Every row comes from one small tree of marks. Brackets hold a mark, then the marks that hang from it, in alphabetical order. Every link used is in the known rows. Which tree was each row made from?
Known rows:
{W {G {L Y}} {U E}}: 7	5	-23	13	-3	-28	12	1	5	5	9	19	33	8	16	13	4	3	5	6	3	-21	-12
{W G U}: 11	-6	-23	16	5	-27	9	-4	-3	9	-12	-6	32	38	23	9	6	-7	6	-6	-13	-28	-14
{N B X}: 31	-11	-15	17	-1	6	-1	-8	-3	8	-20	-8	12	27	6	16	-7	11	-4	-27	2	-15	-23
{Y B {L G}}: 18	7	3	27	43	-7	-2	16	-4	18	-43	-10	12	28	31	11	-5	6	-30	-18	-8	-9	32
{D J}: 27	-5	-2	32	14	-1	-3	6	-2	16	-30	-21	6	23	20	-4	-7	6	-9	-8	-13	-15	7
{N {B {Y L}} {X J}}: 27	3	1	39	24	11	7	1	-21	9	-37	-15	11	32	18	8	1	1	-1	-45	15	-13	-16
{N {B Y}}: 14	9	-14	15	25	2	-5	-12	-21	7	-33	-13	15	27	2	-3	-17	13	5	-29	-4	-9	-13
{N {B {Y {L {G W}}}} X}: 26	-6	-6	16	9	7	-4	-3	-8	10	-29	4	13	22	12	2	-14	9	3	-29	0	-12	-7
{W {G L} {U E}}: 14	-2	-27	11	4	-28	13	2	9	14	4	12	27	21	26	12	7	3	7	9	0	-22	-16
{L {Y B}}: 4	16	-2	22	14	2	-8	4	-18	-2	-22	-4	20	7	7	17	-9	10	-13	-22	-3	-9	10
{W {G {L Y}} U}: 12	3	-27	11	-6	-31	12	-6	8	-1	8	13	28	20	18	16	2	1	4	1	0	-30	0
{N {B {Y {L G}}} X}: 26	-5	-8	21	17	7	-6	-2	-12	8	-36	-1	9	23	9	4	-4	6	-3	-36	0	-13	-6
{X {J D} {N {B {Y L}}}}: 13	18	3	51	22	8	25	8	-24	9	-53	-43	-1	43	22	15	2	-4	-14	-46	16	-5	-23
{Y {B N} {L {G {W U}}}}: 18	6	3	21	35	-15	-3	16	-8	15	-33	3	13	40	33	1	-5	8	0	-11	-7	-9	20
{W {G {L {Y {B N}}}} {U E}}: 9	15	-21	12	8	-25	5	1	-3	3	6	17	30	17	16	16	10	5	18	2	6	-15	-15
{B N}: 25	-6	-14	18	14	5	-17	12	-7	-1	-20	-6	4	33	23	-10	-6	10	5	-18	-15	-18	4
{G {L {Y B}} W}: 18	12	-10	2	-8	-5	1	1	11	5	10	21	15	1	23	18	-29	26	-6	6	6	-16	20
{Y L}: 29	0	-3	30	26	-3	-3	19	-5	9	-24	-10	2	20	29	-3	-6	13	-27	-20	-4	-18	20
{X N}: 18	-11	-14	33	-2	-1	9	14	1	8	-28	-24	-11	28	20	12	0	-6	-17	-21	-9	-24	2
{W {G {L {Y {B {N X}}}}}}: 29	10	-22	5	-5	-1	-7	-2	9	-6	9	11	19	22	22	19	-1	5	5	-6	-1	-23	4
{G {L {Y B}} {W {U E}}}: 5	10	-10	7	-4	-20	9	6	2	11	10	31	21	-5	19	19	-15	23	6	8	16	-10	1
{B {N {X J}} {Y {L G}}}: 24	-7	3	39	29	15	-16	25	-17	0	-40	3	2	32	35	-13	9	-7	8	-37	-6	-19	18
{L {G W} {Y {B N}}}: -1	3	-1	8	2	-3	-11	2	-1	-1	-23	15	30	14	15	5	-26	7	2	-6	-18	-11	26
{W {G {L {Y B}}} U}: 9	11	-24	10	3	-31	12	-8	3	2	3	11	31	24	19	24	6	0	5	-1	3	-24	-3

Which tree is each row?
-12	-13	-2	14	-11	-20	3	6	6	3	-19	23	38	-3	11	2	-22	4	-4	1	-15	-16	16 => {L {G {W {U E}}} Y}
10	5	7	24	34	-18	6	18	-7	26	-35	4	21	22	33	11	-7	9	-15	-6	-3	-4	17 => {Y B {L {G {W {U E}}}}}
9	8	-12	5	-7	-22	8	0	5	8	9	26	19	6	21	21	-17	22	5	6	13	-18	9 => {G {L {Y B}} {W U}}
26	-8	-6	26	24	14	-27	23	-14	-2	-32	11	-4	24	27	-16	9	1	9	-32	-12	-19	19 => {B {N X} {Y {L G}}}
2	0	2	29	11	2	-7	8	-6	-3	-37	4	28	21	17	16	-3	-8	-5	-24	-10	-11	21 => {L G {Y {B {N {X J}}}}}
3	-2	-1	24	28	-8	-5	19	-16	16	-34	13	15	9	26	-13	-7	5	0	-14	-8	-12	16 => {B {Y {L {G {W {U E}}}}}}
16	-10	-17	5	-7	-22	10	10	16	20	10	26	14	6	31	7	-16	23	4	15	7	-18	-1 => {G L {W {U E}}}
-10	2	1	14	5	-15	-5	7	-8	3	-25	21	35	10	10	6	-15	5	12	-4	-10	-7	10 => {L {G {W {U E}}} {Y {B N}}}
21	-5	-7	33	18	22	-20	16	-24	-1	-29	-2	3	31	28	-8	9	-4	23	-39	-4	-18	-3 => {B {N {X J}} Y}
8	11	-10	6	-4	-17	2	8	1	7	10	32	18	1	18	13	-14	24	16	8	14	-10	-1 => {G {L {Y {B N}}} {W {U E}}}
24	-3	-4	31	3	13	10	-4	-9	11	-31	-20	22	36	19	24	-3	8	-8	-35	13	-6	-36 => {N B {X {J D}}}
24	17	-22	5	4	-7	-4	-5	7	-5	6	6	22	24	21	13	-8	7	3	-1	-5	-22	9 => {W {G {L {Y {B N}}}}}
19	-4	-30	9	1	-31	13	-5	12	9	4	7	24	33	28	13	5	0	4	5	-3	-31	-4 => {W {G L} U}
24	-4	-15	17	8	12	-9	-7	-18	6	-26	-3	9	22	4	7	-4	9	8	-36	3	-11	-23 => {N {B Y} X}
19	0	-13	1	-20	-6	1	3	20	1	16	24	12	-4	24	8	-33	26	-8	9	3	-23	22 => {G {L Y} W}
16	2	-15	28	10	1	10	-2	-14	7	-38	-27	-8	32	4	8	-5	-3	-1	-33	-2	-16	-15 => {X {N {B Y}}}
26	-8	-4	20	16	14	-25	21	-10	1	-26	17	-1	23	29	-17	-1	5	15	-25	-12	-20	19 => {B {N X} {Y {L {G W}}}}
23	-7	-15	19	13	22	-30	15	-23	-4	-22	7	-2	23	20	-11	8	4	23	-33	-10	-17	-3 => {B {N X} Y}
28	-9	-5	33	5	6	12	-5	-5	11	-29	-19	20	38	17	19	-6	0	-4	-34	10	-14	-25 => {N B {X J}}
24	10	2	37	21	17	4	2	-26	8	-39	-15	13	30	19	12	3	8	-4	-47	19	-3	-28 => {N {B {Y L}} {X {J D}}}
4	-1	-3	19	7	2	-15	7	-5	-5	-32	10	24	14	10	13	-4	-1	-4	-21	-14	-12	22 => {L G {Y {B {N X}}}}
1	-25	-10	11	-4	-22	6	4	14	17	-26	11	28	26	29	0	-20	2	-5	4	-23	-23	17 => {L {G {W U}}}
18	6	-26	10	-3	-23	3	-5	1	-3	8	17	24	28	18	23	14	-1	17	-5	5	-26	-10 => {W {G {L {Y {B {N X}}}}} U}
7	-4	-20	19	9	-23	10	4	-6	14	-11	0	35	25	22	7	9	-4	8	-2	-9	-19	-25 => {W G {U E}}
21	7	-10	33	17	-1	10	3	-16	7	-39	-28	-13	32	6	6	-3	0	-8	-35	2	-16	-9 => {X {N {B {Y L}}}}
